What can hang from each mark
rebe: bivota sezu
sezu: bivota fusup
vadar: vetinot
bivota: rebe roge sezu
vetinot: momin
fusup: rebe roge sovovo vetinot
roge: sezu
lirov: vetinot
sovovo: sezu

Every row comes from one small tree of marks. The marks that hang from a mark follow it in brackets, in alphabetical order. Every link used is in the known rows. Which tree was each row made from?
Known rows
roge{sezu{bivota fusup{rebe sovovo vetinot{momin}}}}: [-1.81  3.38  2.04 -3.46  0.40 -1.30 -0.63  0.20  0.50  1.11  2.82  1.88
 -3.79 -2.42  2.07  2.11 -1.10 -0.65  0.37  2.08 -3.41 -0.47  1.11]
roge{sezu{bivota{rebe} fusup{sovovo vetinot}}}: [-0.44  1.76  3.70 -2.94  0.19  0.71 -0.64 -1.43 -0.41  1.50 -0.41  3.69
 -5.45 -2.62  1.67  1.71  0.35 -0.34 -0.52  2.87 -1.60  0.40 -2.96]
rebe{sezu}: [ 2.34  2.03  1.84 -0.10 -3.01 -0.68 -2.26 -1.27 -0.02  0.14  3.52  3.48
 -1.71  2.21 -1.65  3.12 -2.65 -0.10 -1.00 -2.65 -0.10 -3.50 -0.02]
sovovo{sezu{bivota{rebe} fusup{roge vetinot}}}: [-0.02  0.20  0.98 -0.06 -3.79 -0.52 -2.27 -4.71 -0.14  2.81 -3.93  1.91
 -0.29  2.64  2.51 -0.73 -2.01 -1.06  2.68  2.04  0.05  2.12 -0.57]
roge{sezu{fusup{rebe sovovo}}}: [-0.91  2.67  0.91 -0.43 -2.20 -0.87  2.05 -0.14 -0.02 -1.81  1.85 -0.57
 -1.69  0.22  1.64  3.73 -0.01 -1.03 -0.19  1.08 -2.20 -3.26  0.94]
lirov{vetinot{momin}}: [ 0.86  1.82  0.32 -0.28 -4.79  0.36  3.12 -0.64 -2.14  3.35  4.76  0.81
 -1.84  4.45  0.53 -0.42 -3.11  0.92 -1.79  2.06 -2.30 -0.54 -0.73]
fusup{roge sovovo}: [-0.65 -1.05  1.70  2.09 -0.59 -0.18  3.20 -0.12  1.75 -5.19 -1.31 -0.08
  5.69  4.39  2.32 -2.40 -0.28 -2.19 -2.44 -1.03  0.63 -3.24 -0.43]
bivota{rebe roge sezu{fusup{sovovo vetinot{momin}}}}: [-0.16 -1.67 -2.58 -3.52  4.82  2.44  3.22  4.27  0.44  2.42 -2.50 -6.61
 -2.91  0.67  2.95 -3.44 -1.27  3.44 -0.47  0.51  1.43  6.06 -3.13]
fusup{sovovo vetinot}: [ 0.67 -2.74 -0.91 -0.18  0.54  1.66  3.54 -0.44  0.90 -2.83  0.48 -0.60
  0.26 -2.44 -2.90 -3.17  2.35 -0.14 -3.66  0.93 -1.40 -3.22 -1.49]
roge{sezu{bivota fusup}}: [ 0.63  6.60  4.02 -1.70 -6.34 -3.44 -2.71 -4.46  0.12  2.72  3.79  6.26
 -4.88  3.30  1.98  3.47 -3.87  0.31 -0.44  2.63 -2.49 -2.02 -1.90]
fusup{rebe vetinot}: [ 3.26 -2.53 -1.47 -0.63  0.58 -0.02  1.13 -3.49 -0.56  0.00 -1.13 -1.48
 -0.16 -4.23 -5.05 -0.14  2.45 -0.01  1.87 -0.85  2.01 -2.19  0.54]
bivota{roge}: [ 2.73 -0.75  0.72  1.26 -2.64 -0.45 -0.45 -1.93  1.62 -0.38  0.58  1.53
  2.66  2.11 -2.05 -2.33 -0.49  0.61 -0.36  0.33  1.70  1.44 -2.99]
sovovo{sezu{bivota fusup{rebe vetinot{momin}}}}: [-0.52  3.06 -0.35 -0.95 -5.05 -1.79 -1.24 -3.27  0.30  5.42  1.79  0.96
 -2.17  0.23  0.24  0.40 -3.30 -0.32  3.51  2.52 -3.07  0.60  2.65]
sezu{fusup{roge}}: [ 1.44  1.30 -0.22  1.31 -3.19 -1.82 -0.93 -3.48  1.58 -1.78 -1.61 -0.79
  0.99  7.16  3.80 -1.77 -3.37 -0.65  0.38 -0.09  1.50 -1.36  0.44]
vadar{vetinot}: [ 4.27 -1.82 -0.35  0.81 -1.04 -1.83  0.86 -2.57  0.21  1.64 -0.20  1.59
 -1.45  2.63 -3.41  0.56 -1.58  1.16 -1.60 -1.32 -1.65 -5.16 -1.80]
fusup{rebe{sezu} sovovo vetinot}: [ 1.46 -3.64 -1.32 -1.14  3.14  1.44  0.95  2.11  0.03 -3.23 -0.44 -0.94
 -0.17 -4.62 -3.68  1.67  3.57 -1.59  0.20 -2.71  1.04 -2.83  1.64]
roge{sezu{bivota fusup{rebe vetinot}}}: [ 1.70  3.31  1.29 -3.11 -2.50 -2.92 -3.07 -4.20 -0.41  1.88  1.11  3.72
 -4.98 -1.49 -0.91  3.65 -0.40 -0.48  1.87  1.89 -0.96 -0.83 -0.24]
rebe{bivota{roge{sezu{fusup}}}}: [-2.05  3.51 -0.59  2.13 -1.05 -0.69 -3.08  0.31 -1.63  0.90  2.48  1.47
 -0.05  0.67  0.29  0.96 -0.16  2.58 -1.85  1.23 -0.30  2.40 -1.51]
rebe{bivota{roge sezu}}: [-0.35  1.97 -2.13  1.93 -1.28 -2.32  1.38  1.22 -2.36  2.74  1.70 -0.59
  0.73  2.95 -2.57  0.68 -0.99  4.34 -2.85 -0.85  1.15  1.38 -2.36]
bivota{rebe roge}: [ 3.21 -2.17  3.38  1.38 -0.13  2.57  0.33 -1.37  0.30  2.01 -2.64  0.80
  1.34 -0.78 -1.04 -2.03  1.19  0.78  2.05 -0.28  3.75  3.93 -4.19]

Write each row's tree
[ 0.15  1.20  3.88 -3.61  1.94 -0.78 -3.07 -3.62 -0.64 -1.10 -2.58  5.45
 -0.22 -1.64  0.92  0.70  0.24 -1.31  0.21 -0.53  1.92  0.38 -2.38]
fusup{roge{sezu{bivota{rebe}}} vetinot}
[ 3.96  0.16  2.23  1.45 -4.43 -2.50 -2.97 -3.47  2.63  3.79 -1.15  2.55
 -0.78  3.10  0.13  0.00 -1.15 -0.42  5.30  1.58  2.62  3.92 -0.69]
sezu{bivota{roge} fusup{rebe}}
[ 1.96 -4.11  2.35 -0.39  1.69  2.57 -1.13 -0.30  2.09  2.25 -4.68  1.09
 -2.24 -1.15  1.20 -3.87  2.03  0.16  1.81  2.90  2.39  6.08 -4.48]
sezu{bivota{rebe roge} fusup{sovovo vetinot}}
[-1.38 -0.80 -0.67 -1.37  2.47  2.08  3.29  1.59  1.17 -1.68  2.88 -2.10
 -0.18 -2.73 -0.57 -4.56  0.04  0.41 -3.62  0.91 -2.83 -1.92 -0.49]
fusup{sovovo vetinot{momin}}
[-1.60 -4.16 -3.03  1.09  0.83  0.40  3.41 -0.04  0.35 -5.00 -3.90 -3.59
  7.25 -1.18 -0.91 -1.23  3.47 -3.23  0.74 -0.60 -0.16 -2.33  2.96]
fusup{rebe roge sovovo{sezu} vetinot}
[ 1.92  0.12  3.16  1.91 -4.33 -1.63  1.40 -2.10  1.42  2.57 -0.38  1.85
 -1.94  2.52  1.20  1.02 -0.53 -1.47  3.14  1.89 -0.02 -1.32  0.44]
sezu{bivota fusup{rebe sovovo}}
[ 0.33  1.70  3.06  0.83 -2.72 -1.80 -3.98 -0.03  2.42 -1.34  0.02  4.59
 -0.71  7.16  4.61  1.39 -3.61 -2.39  0.07 -1.53  0.45 -0.90  0.48]
rebe{sezu{bivota fusup{roge sovovo}}}
[ 1.49 -3.85 -3.17 -2.34  3.13  2.08  3.47  2.58  0.33  1.56 -4.61 -6.12
 -2.64  0.96  1.03 -2.01  0.57  3.16 -0.58  0.73  2.75  5.00 -4.06]
bivota{rebe roge sezu{fusup{sovovo vetinot}}}
[-6.09  0.75 -0.73 -0.86  8.16  0.73  0.72  4.73 -2.15 -4.62  0.14 -2.23
  4.64 -5.04  1.48  0.01  2.76 -0.90 -1.98 -1.82 -0.50 -0.57  3.99]
fusup{rebe{bivota} roge{sezu} sovovo vetinot{momin}}
[-0.08  1.26  0.07  3.03  0.50  0.38 -4.73  2.24 -1.35  0.67  2.46  3.48
  1.33  0.40 -2.47  1.43 -0.06  1.93 -1.34 -2.80  1.68  1.95 -0.61]
rebe{bivota{roge} sezu}
[ 2.76 -0.03 -5.69 -2.39 -1.01 -2.26  0.48 -0.36  1.22  1.07 -0.97 -3.93
 -2.59  4.19 -0.60 -1.99 -2.15  3.67 -1.46  0.61  1.07  3.03 -2.89]
bivota{roge sezu{fusup{vetinot}}}
[-3.82 -0.40  2.26 -1.01  1.83  1.65  1.53  0.80  0.67  0.07 -1.76  1.21
  3.79 -0.61  3.69 -3.54 -0.87 -2.10 -0.33  1.25 -1.43  1.59  0.13]
fusup{roge sovovo{sezu{bivota{rebe}}} vetinot{momin}}
[ 1.56 -4.49 -1.24  0.20  1.98  1.45  4.16 -0.13  0.20 -2.32 -1.39 -2.73
  1.22 -4.79 -3.97 -1.05  4.55 -0.88  0.19 -0.36  0.36 -2.79  0.68]
fusup{rebe sovovo vetinot}
[-1.88  1.77 -2.57  0.54  1.53 -0.04 -3.85  0.23 -1.73 -0.41  1.16  0.41
 -0.89 -2.24 -0.83 -0.24  1.38  3.10 -2.49  1.43 -0.51  2.99 -1.65]
rebe{bivota{roge{sezu{fusup{vetinot}}}}}
[-4.20  1.12 -2.43  0.67  5.07  1.48 -3.58  5.24 -0.93 -2.94  0.59 -2.21
 -0.38  1.31  3.65 -1.49 -1.60  0.73 -2.82 -2.26 -0.03  0.41  3.18]
rebe{bivota sezu{fusup{roge sovovo vetinot{momin}}}}
[-0.55  3.24 -0.34  2.46 -1.64 -0.39 -4.60  0.64 -2.53  2.08  2.79  1.26
 -3.53  2.48  0.05  2.99 -2.55  1.83 -0.95 -2.01  0.18 -1.46  1.31]
rebe{bivota sezu{fusup}}
[ 1.38 -1.29  1.61  1.18 -0.22  0.44  1.74  2.12  0.25 -1.92  1.09  0.20
  1.03 -0.72 -1.73  3.71  1.29 -1.94  1.02 -3.06  0.73 -3.73  1.91]
fusup{rebe{sezu} sovovo}
[-1.46 -2.37 -0.65 -2.16  7.17  1.28 -0.68  4.59  1.15 -5.28 -1.33 -2.87
  3.97 -1.80  1.65 -0.79  0.49 -2.63  0.65 -4.61  1.79 -0.65  4.16]
fusup{rebe{sezu} roge sovovo vetinot{momin}}
[-2.73 -2.30 -2.03  0.21  8.01  2.93 -1.63  7.18 -0.76 -1.25  1.01 -2.40
  2.46 -6.13 -2.42 -1.04  3.14  0.67 -0.25 -2.78  0.81  3.25  2.73]
fusup{rebe{bivota{roge} sezu} sovovo vetinot{momin}}
[ 3.82  0.19  3.46  0.53 -2.15 -1.93 -4.24 -1.27  0.96  2.44  0.65  5.33
  0.61  0.58 -2.86  3.53 -0.49 -1.20  4.19 -2.61  2.89  1.57  0.11]
fusup{rebe{sezu{bivota{roge}}}}
[-4.20 -3.76 -3.65  3.54  2.86  1.00  2.64  1.78 -2.34 -3.98 -3.33 -3.39
  7.20 -3.27 -1.33 -0.74  5.09 -1.78 -0.37 -0.90  0.09 -1.28  3.58]
fusup{rebe{bivota} roge sovovo{sezu} vetinot}
[-2.30 -2.46 -3.53  1.23  4.88  2.18  0.54  4.07 -0.01  0.07 -0.58 -5.53
  0.69 -3.51  0.56 -3.96  2.28  1.29  0.74  1.04  0.40  3.78  1.89]
sezu{fusup{rebe{bivota{roge}} sovovo vetinot{momin}}}
[ 0.55  2.12 -1.66  2.11 -7.49 -1.58  1.56 -3.56 -0.58  2.66  0.94 -1.99
  0.05  2.43  0.02  2.12 -1.99 -0.55  2.92  1.71 -2.57 -2.19  2.34]
sovovo{sezu{fusup{rebe}}}
[-1.05 -0.61  0.03  2.93 -4.18  0.18  5.86 -0.21 -0.61 -0.20  0.89 -1.34
  4.09 -0.54 -1.51  1.99  1.66 -1.80  0.72  0.77 -2.02 -3.84  1.92]
fusup{rebe sovovo{sezu}}
[-4.19  2.53 -1.53 -1.45  3.46  0.61  0.75  2.88 -1.99 -0.72  2.93 -2.62
 -2.09 -4.28  1.24  1.51  0.71  0.97 -1.58  1.14 -3.46 -0.76  2.70]
roge{sezu{fusup{rebe{bivota} sovovo vetinot{momin}}}}
